Each row was made from one small tree. The marks that hang from a mark follow it in brackets, in alphabetical order. Every link used is in the known rows. Write each row's tree.
Known rows:
V(F J(N(S))): [-2.10  3.48 -2.73  0.98 -0.08  0.51 -3.25  2.92 -0.07  3.47  0.73 -1.41
  0.76 -1.01 -0.61 -0.20 -1.34 -0.03 -0.39 -2.96  0.12 -2.09 -1.89 -2.93
  2.25]
N(S(L U(J) V(F)) W): [-3.46 -1.92 -1.15 -2.34  5.42  3.04  1.68 -0.32 -0.02  0.57  2.37  3.80
  3.13  1.33  5.51 -0.56 -0.63 -2.44 -2.56  3.14  4.02  1.37 -3.95 -0.23
 -4.02]
F(V(J(N(S)))): [ 0.99  3.97 -0.73  2.17 -0.80  0.30 -1.57  6.80  0.41  3.81  1.71 -1.29
 -1.43 -1.52 -1.95  0.25 -1.49  2.47  2.89 -3.05 -1.87 -0.97 -0.39 -2.47
  1.75]
N(S(L V(F))): [-2.51 -4.00 -3.57 -1.27  2.61  3.14  2.64 -1.55  1.09  3.30  4.07  5.01
  2.32  2.33  1.82  2.61  0.53  5.77 -2.13  2.53  1.88 -0.47 -1.58 -3.66
 -0.15]
U(J(N V(F)) W): [ 2.44  1.71  0.82 -0.10 -2.89 -4.59 -2.90 -0.21  1.90  0.35 -2.04 -0.24
 -2.15 -3.57 -3.80  0.98 -3.81 -3.41  6.60 -3.81  1.78  2.16  0.13 -3.27
 -1.79]
U(J(N(S W) V)): [-0.20  1.35  3.16 -2.32  0.31 -7.16 -2.74  4.09 -1.72 -0.26 -1.53 -1.62
  3.01 -3.50 -2.25  1.99 -5.72 -4.07  7.17 -5.27  2.97 -0.54 -1.54 -2.74
  0.88]
S(U): [ 2.14 -0.94  1.46 -1.03 -0.42  0.91  1.24  0.09  2.71 -0.13 -1.01  0.15
 -1.56  3.70  1.17  2.24  1.03  4.08 -0.52 -0.43 -0.84 -0.57  2.37  0.96
  1.08]
W(V(J)): [ 0.80  1.48 -1.48  3.35 -1.47  0.35 -0.73  0.35 -2.86  3.12  0.49 -1.31
 -0.86  0.28 -1.08 -1.16  3.47  1.40 -3.53  0.52 -3.23 -3.18 -0.13 -0.77
  2.83]
L(S(U(W))): [ 4.85 -1.47  3.80 -1.96 -0.57 -0.52  0.81 -1.85  3.36 -5.05 -2.25  1.58
 -1.35  4.64 -0.14  0.56  1.15  4.22  1.05 -0.72  0.13  0.68  4.23  1.69
 -1.49]
X(V(J)): [-1.48  2.97 -2.82  1.78 -2.21  0.90 -1.25  0.73  0.01  2.87  1.59 -2.23
 -2.56  0.69 -0.63 -0.18  3.58  1.00 -2.38 -3.59 -2.09 -2.04  0.24 -2.90
  2.26]
X(N(S)): [-0.98 -0.16  0.96 -2.67  1.03 -2.47 -1.64  3.53 -0.43  1.12 -0.30 -1.60
  1.79 -0.54  0.89  2.34  1.56  4.38  0.69 -1.91  0.29 -3.00  0.89 -2.70
  2.06]
N(S(U V) W): [-1.12 -2.51  1.33 -3.55  2.16 -0.09  3.43  3.82  0.79 -0.90  0.13  1.21
  3.08  2.15  1.92  1.30 -2.98  0.57 -1.94  1.27  2.15 -0.62 -1.41  1.08
 -1.16]
U(W(N(S(L)) V(F J))): [-2.71 -1.25 -4.79  0.33  4.50  0.07 -1.77  1.48 -5.45  0.38  2.39  2.50
  0.92 -4.44  4.14 -4.33  4.16 -2.83  0.21  1.48  0.45 -1.70 -0.43  0.03
 -1.00]
U(J W(V)): [ 3.36 -0.67  0.84  0.43 -0.50 -3.38 -1.47 -0.61 -2.57 -0.42 -1.19 -0.40
  0.02 -2.43 -1.25 -1.29  2.32 -0.75  2.11  0.78 -0.99 -0.13  0.22 -0.60
 -1.51]
L(S(V)): [ 3.08 -2.32  1.17  1.57 -3.13  0.92  4.06 -3.82  1.28 -0.49  0.84  1.66
  0.99  4.00 -3.27  3.04  1.33  9.11 -1.75  1.85 -0.57 -0.91  1.34 -2.34
  1.45]
F(V(J)): [ 2.74  3.30 -1.90  4.86 -3.40  2.97  0.46  3.51  1.23  4.43  2.40  0.09
 -3.75  0.33 -0.79 -0.06  2.46  5.00 -1.37 -1.84 -3.73 -1.90 -0.77 -3.60
  1.82]
L(S(U V(J(N)))): [ 2.31  2.53  2.42  1.59 -1.62  2.05  2.21 -1.35  2.49 -1.04 -0.13 -1.79
 -1.66  4.76 -2.50  0.06 -0.61  1.98 -1.70  1.78 -0.15  1.54  2.20  3.04
 -0.09]
N(S(U(J(V(F)))) W): [-2.54  0.82  0.00 -1.45  2.70 -0.84 -1.31  2.64 -0.11  0.94 -2.55  2.29
  1.16 -2.01  1.93 -0.52 -4.08 -4.27  1.36 -3.50  3.62 -0.27 -3.59 -2.74
 -1.96]
X(U(W(N(S)))): [-1.27 -2.31  0.24 -5.52  0.45 -5.40 -1.66  3.11 -2.37 -5.90 -0.01 -1.15
  2.77 -4.41  1.92 -1.39  1.28  2.53  5.05 -2.63  0.74 -2.54 -0.35  1.41
  3.40]
S(L V(F J(N))): [-0.90  1.19 -2.71  1.85 -1.07  2.99  0.94 -2.22  1.80  3.61  4.42  0.27
 -0.92  2.37  0.07  1.25  0.77  0.44 -2.95  2.51 -0.12  0.72 -0.57 -0.87
  0.53]
S(L N U(W) V(F J)): [-0.75 -1.65 -2.07 -1.05  2.07  7.16  2.47 -3.47  5.31 -0.39  3.10  3.32
 -4.04  4.88  3.20 -3.03  0.29 -2.18 -3.38  4.65 -0.43  4.54 -1.30  5.72
 -4.27]
S(L N(W)): [ 0.23 -4.33  2.33 -2.49  0.69  0.44  1.09 -3.27  1.46 -2.65  2.30  1.01
  1.72  4.13  2.74  2.54  0.91  1.13 -0.29  0.82 -1.74  0.00  0.54  2.88
  2.13]
F(V(J(N))): [ 3.04  4.44 -0.01  4.08 -3.74  0.73 -0.67  4.17  1.44  3.49  1.58 -2.42
 -3.55 -0.61 -2.64  0.92  0.14  2.35  1.41 -2.02 -3.51 -0.42  0.99 -1.82
  2.00]
W(N(S) V): [-0.89 -3.13 -1.22  0.12  2.25 -2.75  0.69  2.46 -6.42  0.33 -0.68 -0.01
  2.83 -4.70  0.25  0.26  2.44  2.82  2.57  0.58 -0.56 -3.10  1.55 -0.46
  2.73]

Which tree is each row?
[-2.59 -2.34 -2.25 -1.02  0.03  0.48  2.44  1.93 -0.54  1.67  1.29  2.27
  4.51 -0.61  0.54  1.50 -2.41  1.59 -4.10  0.69  1.89 -2.42 -4.08 -4.06
 -0.01]
N(S(V(F)) W)
[-2.64 -0.93  0.41 -0.87  1.32 -3.61 -1.74  2.35 -4.36  0.70 -2.36 -1.13
  5.03 -3.18 -0.87  1.16 -2.77 -3.65 -1.47 -0.04  0.50 -2.46 -0.21 -1.40
  1.33]
J(N(S W(V(F))))
[ 0.80  0.20  0.32  2.15  1.02  4.93 -0.38 -4.69  0.63 -2.51 -3.14  1.34
 -3.08  2.83 -0.50 -5.20  1.19 -2.20 -4.13  2.99 -2.50  2.17  1.02  5.50
 -2.61]
L(S(N U(W(V(F J)))))
[-2.99 -1.19 -1.38  0.03  2.06  7.29  3.10 -3.22  3.18  0.18  3.17  2.14
 -1.05  5.05  4.57 -1.91  0.00 -3.74 -6.82  4.60 -0.46  2.28 -2.89  5.20
 -2.04]
S(L N(W) U V(F J))
[ 1.29 -0.82  3.53 -0.34 -1.66 -5.56 -0.52  1.10 -3.40 -1.19 -2.09 -3.48
  3.09 -1.14 -2.15  2.51 -1.02 -2.86 -0.45  0.42 -1.45 -1.86  2.62  1.10
  2.41]
J(N(W(V)))
[-2.36 -1.18 -0.40 -1.68 -0.36 -1.79  1.33  2.58 -0.37  0.90  0.48 -0.32
  4.72 -1.44 -1.21  2.49 -4.85 -0.99 -1.35  0.41  2.33 -0.90 -2.28 -2.40
  0.18]
J(N(S(V(F)) W))
[ 2.01 -2.82 -0.16  0.56 -0.68  2.00  4.49 -2.74  0.90 -4.33 -1.31  2.58
 -1.06 -0.28  0.39 -1.05  1.39  2.73 -0.35  3.19  1.68  1.99  2.44  1.62
 -3.46]
L(S(U(W(N)) V(F)))
[-2.07 -2.91  0.27 -0.91  3.23  5.65  3.11 -5.25  2.23 -0.98  1.80  2.61
  0.34  3.10  4.40 -0.76 -0.38 -3.49 -3.17  5.30  1.05  4.17 -3.13  4.45
 -3.69]
S(L N(W) U(J) V(F))
[-1.92  0.56 -0.48 -2.84 -1.26 -5.10 -2.72 -0.58 -3.29 -5.49 -0.46 -3.91
 -0.52 -6.43  1.12 -2.84  4.44 -2.33  4.91 -3.13  0.10 -0.09 -0.15  0.89
  1.07]
X(U(J W(N)) V)
[-3.57  1.39 -1.99  0.25 -1.53  0.26 -1.58 -0.66  0.12  2.77 -1.22 -2.51
 -1.72 -1.64  0.21  1.94  3.92  0.84 -3.72 -2.00 -0.81 -1.58  1.98 -4.67
  0.51]
X(N V(F))
[ 1.32 -0.82  0.75 -2.15  2.00  1.01  0.81 -2.65  3.51 -1.15  1.36  1.53
 -1.66  1.47  1.77  0.04 -0.94 -3.51  2.09  3.70  2.87  5.45  1.00  2.66
 -5.74]
S(L U(J(N) W) V(F))
[-4.63  2.77 -4.57 -0.55 -2.42 -0.98 -2.99  0.20 -2.33 -2.81  0.38 -3.23
 -2.20 -5.62  1.84 -4.71  4.62 -3.64 -1.30 -3.42 -1.02 -1.87 -1.46 -0.07
  2.09]
X(U(W(N)) V(F J))
[-0.38  2.89 -2.78  3.15 -3.66  2.04  0.88 -0.22  1.53  4.01  2.01 -1.74
 -1.09  0.16 -2.57  0.51 -0.89  0.38 -3.30  1.09 -0.69 -0.24 -1.78 -1.83
  1.06]
S(V(F J(N)))
[ 0.40 -0.22 -1.61  2.11 -2.49  4.26  2.88 -1.62  2.34  2.17  2.88 -0.60
 -1.94  2.81 -1.85 -0.56  0.20  3.01 -2.47  2.12 -2.86  0.74 -2.62  2.17
  1.67]
S(N V(J))
[-0.57  3.12 -2.00  3.97 -1.96  0.17 -2.26 -0.26 -2.46  3.84 -0.75 -2.57
 -0.84 -1.63 -2.32 -0.83  0.95 -2.25 -3.40  0.67 -2.41 -1.67  0.30 -0.88
  2.27]
W(V(F J(N)))
[ 1.26 -0.56  0.81 -1.00  0.41  1.51 -0.64 -2.60  4.40 -1.11 -3.11  2.29
 -4.57 -0.25 -0.78 -1.83 -3.54 -3.74  4.33 -1.32  0.67  4.77 -0.93  2.33
 -3.99]
S(N U(J(V(F)) W))
[ 2.34  4.49  1.36  3.22 -3.78 -1.08 -0.73  5.66  0.18  1.44  1.23 -3.16
 -1.20 -1.27 -1.29  0.52 -1.11 -1.73 -0.27 -2.51 -2.77 -1.35 -0.34 -1.40
  1.63]
F(V(J(N(W))))
[ 3.66  1.98  4.81  0.49 -0.09 -0.93 -1.09 -3.01  1.24 -3.04 -2.62 -2.14
 -0.49  2.60 -1.33  1.14  0.38  1.92  3.47 -0.63  0.64  2.05  3.24  1.87
 -0.24]
L(S(U(J(N))))
[-1.26 -0.13 -0.49 -1.10 -0.60 -3.03 -1.52  2.00  1.07  2.79 -1.69  1.04
  0.49 -1.82 -3.62  3.51 -5.27  1.24  4.53 -4.42  1.84 -0.66  0.60 -4.50
  2.03]
J(N(S) V(F))
[-0.86 -0.38  3.21 -3.61  2.79 -6.22 -2.70  1.92 -1.34 -0.78  0.96  0.21
  3.23 -1.27  0.39  2.59 -3.89 -3.92  7.45 -3.83  3.58  0.37 -0.37 -1.83
  0.40]
U(J(N(S(L) W) V))
[-1.20 -3.79 -0.09 -3.38  5.67  0.46  1.31  1.42 -1.17 -1.90  1.67  2.23
  0.92  0.75  5.81  1.19  2.84  3.18  3.92  0.43  1.65 -0.27  2.97  2.51
  0.77]
W(N(S(L U)))
[-1.09 -1.15 -0.29  0.06  5.26 -1.18 -0.15  2.28 -6.19 -0.40 -2.19 -0.44
  1.43 -4.84  2.75 -2.45  2.44 -1.30  3.83  1.56  0.90 -0.21  0.48  2.52
 -0.76]
W(N(S(U(J))) V)
[ 1.80  2.75  1.51  1.82 -0.15  0.48 -1.98 -1.82 -0.29 -2.18 -3.58 -0.99
 -2.08  1.17 -1.72 -3.49  0.30 -3.95 -2.44  1.39 -0.75  1.32  3.34  3.23
 -2.43]
L(S(U(W(V(F J(N))))))
[ 4.51 -0.74  2.87 -0.59 -0.22  0.70  2.48 -3.07  2.41 -3.79 -0.85  1.61
 -1.11  2.80 -0.89 -1.18  0.54  2.57  1.25  2.44  1.75  3.15  0.70  1.61
 -4.66]
L(S(U(J W) V))
[ 4.33  1.39  2.69 -1.48 -2.12 -5.12 -2.77  0.60  1.08 -2.02 -0.50 -2.74
 -0.38 -1.78 -2.05  0.87 -0.66 -1.30  6.26 -2.11  0.44  1.54  1.18 -0.21
 -0.94]
U(J(N) W)
[-1.29  0.37 -0.22  4.37 -1.04  3.44 -0.27 -4.84 -3.17 -0.85 -1.56 -0.03
  1.44  1.11 -0.98 -3.33  1.58 -1.90 -7.05  1.98 -3.29 -1.89 -1.94  1.65
  1.51]
L(S(N(W(V(F J)))))
[ 0.85  0.32  0.31  0.79 -3.58 -2.65 -0.71 -0.62  2.09  2.52 -1.88 -0.13
 -1.56 -0.80 -4.39  4.15 -3.63  1.13  2.92 -3.47  0.32 -0.14  1.93 -3.77
  2.31]
J(N V(F))
[-0.71 -2.87  2.75  1.18  1.31  3.39  1.75 -5.73 -1.13 -3.52 -4.49  1.32
  1.22  3.01  0.23 -1.20 -0.07 -1.30 -5.58  3.61 -1.86  0.71  1.36  4.64
 -0.60]
L(S(N(W(V(F))) U))
